Every row comes from one small tree of marks. The marks that hang from a mark follow it in brackets, in alphabetical order. Every link used is in the known rows. Which tree was each row made from?
Known rows:
dubez(busonur): [ -2 -19  -6  -3   7  -2 -21 -13   2  -5  11   1  -3 -20  -4  16   3   0
  -9  -9  -8   3  15  -1 -23  17  -4 -12  12  -1]
busonur(fosenu(dopapi(dubez))): [  8   4   5  -6  -2  -7   7   1   6   1   3  -8  14   6  -6   2  16   6
   3  -2   4   8 -20  -7  -6   2  -9 -26  16 -27]
potu(dubez fosenu): [ -5  -5   3  10  10 -47   9   1   6   4  -8  14   2  22  -8 -16  -4  33
   6   9   0  -7  26 -10  12  15  -7  12 -14  -1]
dubez(dopapi(fosenu) fotupo(raza)): [ 14  -8   6  -3  -4 -10  -3  21 -12   0 -13  28   6  26   8  18   4 -16
  -6 -11   2   3  -9  10   8  11   3  20  -6  -1]
raza(busonur dopapi(dubez fosenu(potu))): [-13   4 -13  -4  -4  24  -4  30 -17 -12   0  -9  -1  -1  -3  -5 -10  19
  13   4   2   8 -19  14  15 -10   3   9  -7  26]
potu(dubez(busonur) raza(fotupo)): [ -7  14 -12  12  -1 -12 -17 -28   1  -1   5   6  -8  -2  -3 -20  -4   7
  -7  -4  -2  -9  26  -4  -8  -8   0   7  -5   4]
fosenu(dopapi potu(dubez)): [  2  -4 -17   6  -2  21  12 -13   8   7  -1 -10   1   4   9  13 -10   3
   2   5  -6  -1  10  -4   9 -14   1  18  18  -3]
potu(dubez(busonur fotupo(raza)) fosenu(dopapi)): [ 18   6  10  23  -2 -16  -5  10  -5  -2  -1  22   0  19  -3   5  -7  15
  -1  15   4  -7  32 -16   9   1  -3  14 -10 -12]
dubez(dopapi(fosenu raza) fotupo): [  4 -10  -2   5  -7  -9  -3  15 -11  -4  -9  32   2  17   5  15   5 -11
  -4  -9   9   5 -18  14  17   8   4   5  -6   7]
potu(dubez fosenu(dopapi fotupo)): [ 10  -9  20   8   7 -33   9  -2   6   8  -5   2   1  14   8 -24 -10  19
   7  22  -1  -6  21 -16  13   7  -2   3 -13   5]
potu(fosenu raza): [  5   4   7   7  -7 -79  -1 -23  -4  -6  -6  21   7   3  -8 -22   2  12
   0  12  -1   3   5 -12  -4  16   0  -2 -44 -14]
fosenu(dopapi fotupo(raza(potu))): [ 16 -10  27  -9  -1  18   8  -2   4  12   1 -14  -3 -15  17  12  -1 -42
  -8   3  -8  -4  -4  -8 -15   5   6  -2   8   5]
fosenu(potu(raza)): [ -4   5 -26  -2  -3 -10   6 -28   7   1  -3  -4  -2  -9   0   8  -2  -2
  -1  -4  -6   5   6   4  -9  -6   5  11 -13  -7]
fosenu(fotupo): [  0 -18   9 -13  15  -1   1  -8  13  14   0 -18  -6 -15  10   0   3 -15
  -4  -7  -7  -1   9  -5 -12  18   0 -16   2  11]
fosenu(dopapi(dubez(busonur)) fotupo(raza)): [ 20  -3  19  -3   0   2  -7  -3  -8   4   7 -11   2 -13   9  21  -3 -27
  -6  -3  -6  -2 -12 -16 -11  -6   2  -4   6   3]
fotupo(raza(dopapi)): [ -6   0   4 -11   5   9  -5  14  -5   5  -9   5  11  -6   2  24   7 -24
 -10 -32  -5  -4 -14  -1 -12   1   0  14   1   5]
busonur(fosenu(dopapi(dubez raza))): [  4  11   2   0  -5  -6   6   1   3  -2   5  -1  14   0  -8   4  17  -1
   2  -8   7   6 -31  -4  -3  -3  -7 -28  10 -25]
dubez(dopapi): [ -2 -32   8 -15   2 -26  -7  -9   0   1  -8  12   3   5  10   1   8  -4
  -6 -13  -4   8 -16  14  -6  12  -2   2  14  11]
dopapi(fosenu(fotupo potu(dubez(busonur)))): [ -3  -8 -18  -4  12   2   7  -5   3   2   3  -8  -3   5   6  -7 -18  12
   6   7 -12   0  22   4   3  10   6  15 -18  12]
fotupo(dubez(dopapi)): [-12 -18  -5 -13  -1 -23  -3 -14  -8  -2 -10   4  19  10  -5   3   3   0
  -6 -11  -5  -1 -10  -4  10   7  -4  10  23  -4]
potu(dubez(dopapi fotupo) fosenu raza(busonur)): [ 11  10  11  24 -17 -61  -8  -6 -11  -8  -9  32 -10  30   0 -47   0  26
   7  24  10  -1  18   6  16   0   1  11 -32   2]
dubez(busonur fotupo(raza)): [ 12   3  -5   8   2  25 -19   9  -2  -1   5  11  -7  -9  -4  41   7 -20
 -14 -15   1  -3  22  -5 -18   7  -1  -2   6 -14]
fotupo(dubez(busonur(fosenu)) raza(dopapi potu)): [-11  13  -1 -17  -5  33  -2   6 -10 -13  -2  -3  17  -7 -13  18   2 -17
 -10 -16  -1  -4  -4   2 -20 -12   5  21  14 -10]
potu(dubez): [-12  -9  -9   5  11 -12   4  -5   9  11  -5   3  -1  14  -5   0   3  11
  -4 -12  -4 -11  23  -6   2  14  -8  10  20   6]
potu(dubez(busonur dopapi(raza)) fosenu(fotupo)): [  3 -17  14   5   7 -40 -11 -10  -1  -7  -1  21  -8   6   8 -29  -9  23
   3   9   2   0  13   9   1  -1   3   7 -24  21]
busonur(fosenu(dopapi(dubez raza(fotupo)))): [  2  16   3  -2  -3   8   6   4   5   0   6  -5  11  -3  -5   1  14  -1
   3  -7   7   6 -33  -3   0 -10  -6 -29   8 -25]
potu(dubez(fotupo) fosenu(dopapi)): [ 12   2   9  20  -1 -24  10  12   3   6  -9  16   2  28  -2  -3  -4  22
   5  21   8  -6  28 -19  23   6  -6   9  -4  -9]
raza(busonur(fosenu(dopapi potu))): [  3   2  -1   2  -6  25  -4   6   5  -1  11 -17  -8 -14   4 -21   7   5
   8   7  -3   8 -10  12  -3   1  -3 -29   7 -17]

Which tree is each row?
[  0  11   0   6 -13 -31 -12 -18  -2  -4   6   2  -3  -9  -5 -31  14  -3
  -1  -1  -2   3  -5   3 -14  12  -2 -25 -13 -14] => potu(raza(busonur(fosenu)))
[  3  14  -9   6   2  -7   7  16  -5   4  -6   8   3  16 -17  46   9  -5
  -3 -14   8  -5  -5 -13   5   1  -8  11  10 -10] => dopapi(dubez(fotupo(raza)))
[-10 -16   7 -10  -2   5   0  -3   2  -3  -4  15  -6  -8   9   3   4 -17
  -5 -10   4   5 -29  25  -4  -7   5   4   6  18] => dubez(dopapi(raza(fotupo potu)))
[  0  22  -2  -1  -2  59  -3  16   8   2  15 -30 -14 -19   7 -23  -2   7
  14  13   1   6 -18  14   8 -25  -1 -28   1 -15] => raza(busonur(fosenu(dopapi(dubez) potu)) fotupo)
[  2  -5  -8  -4   9 -26  -3   3 -13  -8   8  -1   3   6 -10  10 -12  15
   4   6  -5   3   0  -8   0  15   0   4 -13  11] => dopapi(dubez(busonur) fosenu(fotupo))
[  4  -4  21  -6  -8  40  11  11  13  -1  12 -24 -20 -17   5 -25   7 -11
   6  25   3   5   1  18 -20  10   3 -29  14  -2] => raza(busonur(fosenu(dopapi fotupo)) potu)
[  8  -2  13   4  -3  -1   3  -5  -4   6   4  -7   1 -14   6  16   1 -24
  -2  -2   2  -1 -28 -14   6  -7   1 -15   6  10] => fosenu(dopapi(dubez raza) fotupo)
[-13 -13   1 -19   7  11  -1  14  -7   0 -10 -10  16  -1   5  -1  -7  -1
   0  -8  -3   3  -6  -3   7   7   4   6  -3  24] => raza(dopapi(fosenu(fotupo(dubez))))
[ -6  -9   7   7  -7  31   9  17   6  -1   1   1 -28   8   0 -13   2   0
   2  19   7  -4  21  24  -4   9   1   9  26  18] => raza(busonur potu(dubez(dopapi fotupo)))
[ 11   5   4  28  -4 -16  -5   6  -4  -5   1  25  -3  12  -5   2  -6  19
   1  17  10  -5  25 -14  15  -2  -3   4 -10  -6] => potu(dubez(busonur fotupo) fosenu(dopapi(raza)))
[  1  -5   8 -21   7  -2   4  -7  12   4  -1 -17  10   0   3 -20  14   1
   1  -7   0   6 -10   3 -10   6  -3 -26   7 -16] => busonur(fosenu(fotupo(dubez(dopapi))))
[ -4  -5 -17  -7  15  25  15 -15  20  15  -2 -24 -14  -6  13  -1 -10   2
   4  -1  -7  -3  25   6  -2 -10   5  12  -1  15] => fosenu(fotupo potu(dubez))
[-17  26 -12  15  -2  14  -5  15 -10  -4  10   4 -11 -16 -15  10   3  -3
   5 -12   8  -6 -37   5  17 -19  -4 -12  -4   7] => dopapi(dubez raza(busonur fotupo))
[ -1  -2   3  10 -12 -48 -12 -20 -12  -4  -2  18  -8  19   6 -51  -2   9
   1   5  -4  -4   7  12   5   8   3  11 -14  20] => potu(dubez(dopapi(fosenu(fotupo))) raza(busonur))
[  4  12  -5  -9  -3  27  12 -11  10   3   4 -22  10 -13   6  -7   5  -7
   5  -1   0   7 -19   1  -1 -18   3 -22   1 -23] => busonur(fosenu(dopapi(raza) fotupo(dubez) potu))
[-16 -14   3 -19   1  28  18  21   2  -7  -9  -4   3   1  -2  11  -7  -5
  -1   7   4   5   1  13 -10  11   9  21   5  28] => raza(dopapi(fosenu) potu)
[-18   8 -14 -16  11  57   3  23   4   3  -7 -17   3  -4  11  -2 -19   9
   7  -3   0   3  -5  10  17 -23   8  19 -10  24] => raza(dopapi(fosenu(potu(dubez))) fotupo)
[-4 -4 -7 15 -2 -5 -2 13 -6  1 -7 25 -6 26  1 -6  1  7  0 -6  6 -7  6 11
 21  6 -2 14  7 14] => potu(dubez(dopapi(fosenu raza(busonur)) fotupo))
[ -7  -3 -18 -15  10  24  13 -19  12   9  -3 -31   0 -14   7   6 -10  -5
   3   0  -9   0  12  -2   2 -10   6   8   0   2] => fosenu(fotupo(dubez) potu)
[  3  -3   3  14 -10  21   2  -1  -1  -1   5  10  -3  -9  -1  23   3 -22
  -8   2   5  -3  -2  -6  -1   0   1  -4  21   0] => fosenu(dopapi(raza(potu(dubez(busonur fotupo)))))
[ 13  -5  17 -14   3   9   5  -4  14   8   4 -21   7  -9  10 -14  13  -8
   1   1  -1   8 -10  -4 -13   7  -3 -38   8 -18] => busonur(fosenu(dopapi fotupo))
[ -7   7  -9  -3   0  -5 -15 -10 -16  -5   1   6  18  -6 -14  24   1 -17
 -14 -25 -13 -11   2 -14  -9   4  -3  17   9 -19] => fotupo(dubez(busonur) raza)
[ -9  12  -4 -14  -2  19 -15   4 -15 -10  -2  -1  25  -6 -10  14   4 -12
 -10 -29  -5  -4 -11  -6 -11 -12   0  12   9 -15] => fotupo(dubez(busonur(fosenu)) raza(dopapi))
[ 18   6  -7   0 -10   3   1 -32  -2  -2   7 -20  -6 -17  12   8 -13 -11
   2  17  -3   8  -4  -6  -8 -28  10   3 -10   4] => fosenu(dopapi(dubez(busonur)) fotupo potu(raza))
[  3 -11   9   6  14 -31  -5  -7   7   0   2   4  -8   4   1 -23 -11  28
   4  15  -2  -4  37  -7  -3  10  -2   3 -20   9] => potu(dubez(busonur) fosenu(fotupo))
[-18  23 -15   8   4   3   4   6  -5   0   3   8   0 -10 -16  27   4  -5
   1 -20   8  -6 -36  -3  13 -19  -4  -2  -3   3] => dopapi(dubez raza(fotupo))
[-14  14   9   0  -3  39  11  19   4  -5   6 -19 -16 -14  -6 -27 -14   8
  11  36   2  -4   9  11  10  -6   4   0  -7  -2] => raza(busonur fotupo(dubez) potu(fosenu))
[  6  13 -19   3   2  11   0   7   2  -7   6  -2  -3   6 -17  35   7  15
   2  -2  11   6   4  -3  -6  -9  -6  -5  11 -17] => dopapi(dubez(busonur(fosenu(potu)) fotupo))
